Each row comes from the steps of one path. Every step used is in the known rows, and no mark comes twice. Write the path behind each row, first mark first.
Known rows
kasenab/lebuz:  42.2  17.8  20.2  39.0  -9.4  25.3   1.0  15.7  51.4 -12.7 -14.1   5.2 -56.1 -19.1  54.8  19.3 -46.3 -29.0 -15.4 -31.3   7.9  12.0  -2.8
gorave/kasenab:  36.0 -13.2  -6.4   6.3  -5.7  -7.1  20.5 -23.3  31.4 -28.1   5.8  10.6 -70.6 -34.1  20.2   9.8 -21.2 -28.7   1.4 -25.7 -18.2  59.2  -5.7
legus/lubi/lebuz:   3.5  45.3  19.2  -2.0   1.6  21.2 -13.6 -24.9  46.2   3.0  13.2  24.0  -7.1 -16.1  42.1  36.0 -36.3   6.4 -33.2 -21.2  -3.4  28.8   1.3
legus/lubi/rifu/gorave/kasenab:  18.5  30.3 -21.2   9.8   4.9 -22.2  21.1 -10.0  21.6 -57.9   9.2  10.5 -38.5 -10.9  27.8  22.9  18.3  19.8 -19.4 -11.8 -23.2  35.3  24.7
rifu/gorave:  59.4  34.9  -3.6  42.5   9.7   0.8  24.8  18.4  10.9 -25.7 -21.1  23.1 -32.3 -13.7  28.8  22.6 -26.0 -62.1  -1.9  -4.5   9.3  21.2  18.3
godimuz/lazav:  65.2  -0.5 -16.8  25.6  -6.2  24.3   1.6  32.3  34.6 -38.1   2.8  15.3 -44.8  -5.0  32.6  16.9 -31.0 -41.3 -27.1   3.0  -7.0  44.3   9.3
godimuz/kasenab/gorave/rifu/lubi/lebuz: -29.0   4.2 -24.3  37.8  31.6  40.4  14.1  11.5  45.6 -39.8 -28.4  33.2  11.1   6.9  28.6  16.2 -71.1   5.7 -38.2 -22.1 -32.6   5.0 -27.3
lubi/legus:  49.1  32.5 -19.8  23.6 -21.5  -0.6  -4.9 -28.5  43.0 -15.3   7.3  14.5 -36.0 -13.3  29.0   0.2 -36.5 -44.9  15.7 -58.1  -7.0  52.0  18.1
lubi/lebuz/kasenab/gorave/rifu: -42.4  -4.9 -23.1  -7.6  26.5  44.8   7.2 -22.9  30.6 -28.8  32.4  -3.3  -7.1   5.0  58.5  24.5 -59.1 -17.4  -3.6 -29.6 -27.1  23.7  16.4
godimuz/kasenab/gorave/rifu/lubi:  -4.5  -2.5 -36.5  50.3  29.7  17.0  32.8  10.7  40.2 -65.0 -39.9  24.8  -8.9   9.5  26.0  -0.1 -49.8  -7.0 -28.2 -15.9 -33.0  -7.6 -25.0
godimuz/kasenab/lubi/lebuz:  12.6   5.3  33.2  37.0  -3.9  53.2   9.0 -12.8  36.1 -19.0 -40.3  39.7 -15.6 -22.3  22.1  41.0 -66.2  21.2 -14.0  -1.4 -41.9  16.5 -33.7
lebuz/kasenab/lubi:  18.6   5.2  23.7  23.0  -5.1  16.9  20.4 -35.2  39.6 -30.9  -7.0  10.0 -34.4  -4.7  52.4  16.3 -34.3 -12.6  13.2  -1.9 -23.2   3.2  16.4
lebuz/kasenab:  15.4   6.8   3.7   3.9   2.9  16.1  16.7 -27.4  28.9 -22.0   7.5   8.6 -55.5  -6.6  43.4  29.9 -24.8 -38.3  17.6 -22.8 -12.1  44.2  30.3
legus/lubi/kasenab/lebuz:  17.0  32.1  36.3  11.0 -19.4  12.5  -4.8   1.8  63.2 -12.5  13.0   8.6 -46.0   3.8  79.3  43.4  -2.6  27.4 -34.3 -36.4  -5.6 -16.4  20.7
godimuz/kasenab:  33.5   3.8   4.4  33.5   0.2  26.1  24.9  -9.1  21.8 -27.5 -39.2  29.4 -56.8 -20.4  10.6  41.9 -38.2 -18.2   1.7 -14.6 -27.9  47.6 -18.3
lubi/rifu/gorave/kasenab:  32.8   7.3 -34.2  24.5   9.6  -4.7  28.5   5.7   7.7 -53.3  -4.9   9.5 -57.7 -17.3  20.2  16.1  -4.1 -21.8  11.1 -18.5 -23.9  58.3  23.6
lubi/lebuz/kasenab/gorave: -11.2   9.2  22.1  -5.3  20.9  51.5  11.2 -18.8  25.4   0.1  11.3  16.1  -7.8  -0.8  48.5  20.2 -60.3 -35.2   0.8 -32.3 -25.6  19.5  10.5
kasenab/lebuz/lubi/rifu:   1.1  27.2   5.3  23.4  18.9  33.2 -21.3  10.3  46.9 -20.9 -15.4   6.0 -40.5   1.9  45.8  23.7 -51.9  12.7  -9.5 -21.0  -6.7  51.8  28.7
gorave/kasenab/lebuz/lubi:  14.3  -2.5  34.4  -0.7   2.1  -2.6  -8.9  -3.6  52.0 -12.2  10.7   5.7 -59.9 -21.4  33.4  23.9 -33.7   0.2 -31.0 -18.7 -14.4  48.0  -0.7
lubi/rifu/gorave/kasenab/lebuz:  32.4  13.1  -8.3  35.4  -3.0   7.9  18.3  31.9  31.7 -48.4  -5.0   2.5 -67.1 -14.5  41.5  19.6 -11.3  -7.6  -7.7 -30.5 -14.0  29.0  14.8
legus/lubi/lebuz/kasenab/gorave: -27.1  35.6  34.1 -19.7  17.6  32.2   5.4 -34.8  37.9  -4.2  27.6  12.3  12.7   8.1  56.4  26.5 -34.8   4.2 -29.6 -26.3 -26.3  -3.7   7.9
gorave/rifu/lubi/lebuz: -12.0  18.6 -40.3  23.5  16.1  11.8 -15.6   3.0  60.0 -21.6   0.0  24.2  -5.3  -4.9  46.5  18.2 -58.7 -11.5 -26.9 -25.7   2.5  36.5  11.4
lebuz/lubi/kasenab/gorave:   5.2   7.4  21.7  -1.8  29.3  19.9  10.3  -4.2  19.0  -5.3  -6.6  22.6 -11.0  12.7  41.9  12.1 -40.3 -24.8  -3.2 -12.5 -28.1  17.0  28.3
lubi/rifu/gorave:  43.3  35.3 -31.6  44.0  17.6  16.7  21.2  18.9   8.0 -42.9 -25.2  16.4 -36.8  -2.7  31.3  18.5 -24.9 -36.3  14.9 -13.8  -4.6  41.7  35.6
legus/lubi/rifu:   9.9  37.6 -19.6  14.6   9.6  10.5   0.2 -22.8  37.9 -40.3  -3.7   6.4 -28.5  -3.5  40.6  16.8 -17.4  24.0  -9.1 -22.4 -12.4  41.0  25.1

Which path is each row?
-19.2   3.3 -33.2  20.8  32.8   1.1  22.1  -9.0  48.7 -54.9   3.8   3.4  -6.9  24.1  59.3  -9.2 -38.2 -27.5 -11.9 -24.6 -15.4  -7.0  22.1 -> lebuz/kasenab/gorave/rifu/lubi
 43.9  33.9 -14.4  66.2  10.1  17.2  24.1  11.9  19.3 -57.1 -42.4  19.2 -13.8  -1.0  39.7   2.5 -35.6  -8.9  10.1   8.8 -16.7   2.7  23.8 -> kasenab/lubi/rifu/gorave
 -8.0  26.7  13.4   3.3  12.1  21.9  -7.7 -14.8  55.0   4.0   2.2  35.0 -14.4   6.8  47.4  28.1 -42.5 -25.5 -10.2 -33.2  -8.2  37.4  27.6 -> rifu/lubi/lebuz/kasenab
 12.4  12.2  15.3  -5.9  13.9  10.1  -4.1 -14.3  25.0  -2.1   2.9  26.0 -38.2   3.4  39.6  38.2 -24.1 -15.4   3.4 -13.0 -16.0  53.0  44.7 -> lebuz/lubi/kasenab
  4.3  22.2 -21.2   8.3  30.0  18.0  -9.8 -16.3  23.4 -23.1 -14.5  15.5 -29.3  -1.4  23.0  17.9 -46.4  -4.6   8.8  -9.2 -15.4  81.8  40.0 -> lebuz/lubi/rifu
 18.4  31.3   6.6  28.0  12.4  19.0 -12.3   4.3  56.8   6.3 -18.3  42.4  -6.7  -8.5  36.3  13.3 -59.7 -28.2 -22.6 -28.4   4.3  32.0   4.5 -> rifu/lubi/lebuz
 13.2 -10.5  26.5  12.9 -12.9  18.2   6.2 -30.8  46.7 -15.9   0.7  21.6 -27.7 -38.8  31.9  10.3 -50.0   9.7 -13.1  -9.9 -33.1  28.7 -18.7 -> gorave/kasenab/lubi/lebuz
 14.2  15.5 -20.4   5.3  26.7 -14.4  11.3  -1.1   7.9 -42.8   0.7  18.4 -37.3  -7.6   9.2  20.5 -11.2  -7.7  -3.2  -0.1 -24.3  75.2  36.9 -> lebuz/lubi/rifu/gorave/kasenab
-20.8  39.5  28.5 -27.6   1.6  22.6  -9.3 -43.9  46.4   2.4  38.0  17.5 -13.3  -1.1  54.8  52.6 -20.7  12.6 -23.2 -26.6 -17.2  33.0  25.8 -> legus/lubi/lebuz/kasenab
-24.4  -5.1 -22.4   0.1  35.0  12.0   7.2  -7.7  22.8 -31.4  14.1   4.4 -11.2  17.7  52.0  17.4 -39.1  -4.7  -7.5  -8.1 -28.1  17.9  35.3 -> lebuz/lubi/kasenab/gorave/rifu
-20.0 -11.2 -33.3   7.5  24.1  19.5  26.6 -22.9  25.6 -51.3  19.7 -12.7 -27.3   8.6  58.0   7.8 -39.2 -29.1   8.1 -23.5 -24.3  11.6  20.8 -> lebuz/kasenab/gorave/rifu
-19.4  14.9 -31.4  32.8  33.7  22.9   0.2  11.3  54.0 -27.1  -7.2  22.1  21.0   5.0  50.7  -9.5 -74.3 -19.5 -33.8 -25.3  -7.0   0.3  -2.2 -> kasenab/gorave/rifu/lubi/lebuz
 32.1  21.3  35.1  12.4   8.3 -14.6   4.8  21.4  33.6 -19.6   4.6  16.8 -43.5 -14.1  31.3  32.2 -16.0 -17.3 -38.7  -6.3  -2.0  24.5  11.1 -> rifu/gorave/kasenab/lebuz/lubi
 22.6  45.3 -19.1  24.0  38.6   7.3   2.9  12.8   5.8 -33.0 -20.2  24.3 -15.6   8.3  20.8  26.3 -31.7 -22.7   2.2   4.7  -6.4  60.8  50.6 -> lebuz/lubi/rifu/gorave
 -0.3   6.1  -6.0  26.4   2.5  29.5  15.4 -35.3  36.0 -50.3 -15.0   3.1 -38.7   5.2  53.5  11.1 -33.8  14.5  28.8  -9.9 -35.8  27.2  36.4 -> lebuz/kasenab/lubi/rifu
  5.7  -2.2 -42.2  31.4  22.9  18.0  24.9  -3.2  25.5 -49.6  -3.2  -4.3 -20.6  -7.9  46.3  -7.5 -55.6 -30.5  -4.1 -16.1 -13.5   9.1  -1.9 -> kasenab/gorave/rifu
 -1.7   3.9 -21.5  37.7  -5.3   4.4  -6.8  29.6  75.7 -39.3   3.1   9.8 -45.0  18.5  85.4  23.9 -24.5   4.9 -28.3 -42.1   1.5  -9.8  30.2 -> gorave/rifu/lubi/kasenab/lebuz
 16.6  36.9   2.4  22.8  -5.8 -10.7  11.4  15.2  43.9 -54.7  10.4  -0.1 -46.0  -6.1  51.1  26.4  13.6  36.4 -38.6 -26.2 -14.4   4.2  14.4 -> legus/lubi/rifu/gorave/kasenab/lebuz
 29.6  11.7  27.8  27.7  -5.2   5.4  18.6  -0.9  29.1 -23.5  -4.4  30.9 -15.7 -29.2  29.4  20.0 -33.7 -10.4 -19.6   2.2 -25.4   5.3  -8.5 -> rifu/gorave/kasenab/lubi/lebuz
 47.6  44.5 -18.3  35.7 -18.0 -19.6  -7.7 -12.0  66.1 -14.3 -11.8  31.4 -16.4   3.8  30.1 -16.3 -37.4 -45.0  -5.1 -58.2   1.3  30.1  19.8 -> rifu/lubi/legus
 -2.5 -12.7 -37.5  16.8  14.5  21.0  24.5  -1.7  23.7 -44.6   9.5  -1.6 -29.8   8.6  64.1   9.8 -34.1 -19.1   4.8 -27.8 -25.8   1.8  21.6 -> lubi/kasenab/gorave/rifu
 27.9  40.8  -4.1   1.9  -3.0  -8.9 -21.1 -33.5  43.1  -3.5  12.1  21.1 -16.9  -2.7  18.6  10.2 -41.9 -34.9   3.7 -39.1  -7.6  66.2  31.3 -> lebuz/lubi/legus
 15.2  -0.3  -6.2  53.9   0.1  44.4  25.2 -15.7  28.8 -60.2 -59.2  22.1 -40.2  -9.5  20.4  19.2 -46.5  34.5  11.2  -0.4 -50.2  26.5 -10.5 -> godimuz/kasenab/lubi/rifu
 50.0  30.7   1.0  44.2 -32.1   2.1  -1.5 -36.0  54.3 -27.2 -12.0  17.2 -13.2 -10.6  35.6 -12.3 -45.4 -20.9  10.1 -35.2 -17.4  10.6   6.1 -> kasenab/lubi/legus
 17.8  27.4  -5.1  38.1  10.4  17.6  29.0  -7.5  17.7 -56.8 -18.0  14.1 -22.9  13.4  53.1  17.3 -18.0  -5.8  21.8   4.9 -27.5   5.5  48.6 -> lebuz/kasenab/lubi/rifu/gorave
-19.8  12.2 -26.3   3.2  11.9   3.1  17.9 -14.9  36.5 -49.2  24.7  -3.5  -7.8  17.3  69.9  16.6 -11.0  21.1 -24.0 -22.7 -28.4 -21.1  23.5 -> legus/lubi/kasenab/gorave/rifu
 51.6  11.9  20.0  34.1 -11.0  -4.2  21.8  28.8  33.9 -30.3   0.8   9.4 -64.2 -24.3  41.4  23.8  -9.2 -32.4 -23.4 -21.6  -0.9   8.6  -4.9 -> rifu/gorave/kasenab/lebuz
 16.9  16.1  18.2  -3.3 -24.3 -13.0 -26.9 -22.8  65.0  -8.7  30.0   5.2 -48.5 -15.8  31.3  11.9 -27.8  -1.5 -21.7 -57.1 -19.0  55.7  10.6 -> gorave/kasenab/lebuz/lubi/legus
 28.9  -0.8   7.9  39.6  17.4  39.7  39.8   0.7  12.3 -35.5 -46.4  25.3 -30.7 -11.8  11.6  11.9 -52.7 -24.6  -5.3 -13.8 -37.4  10.6 -32.8 -> godimuz/kasenab/gorave
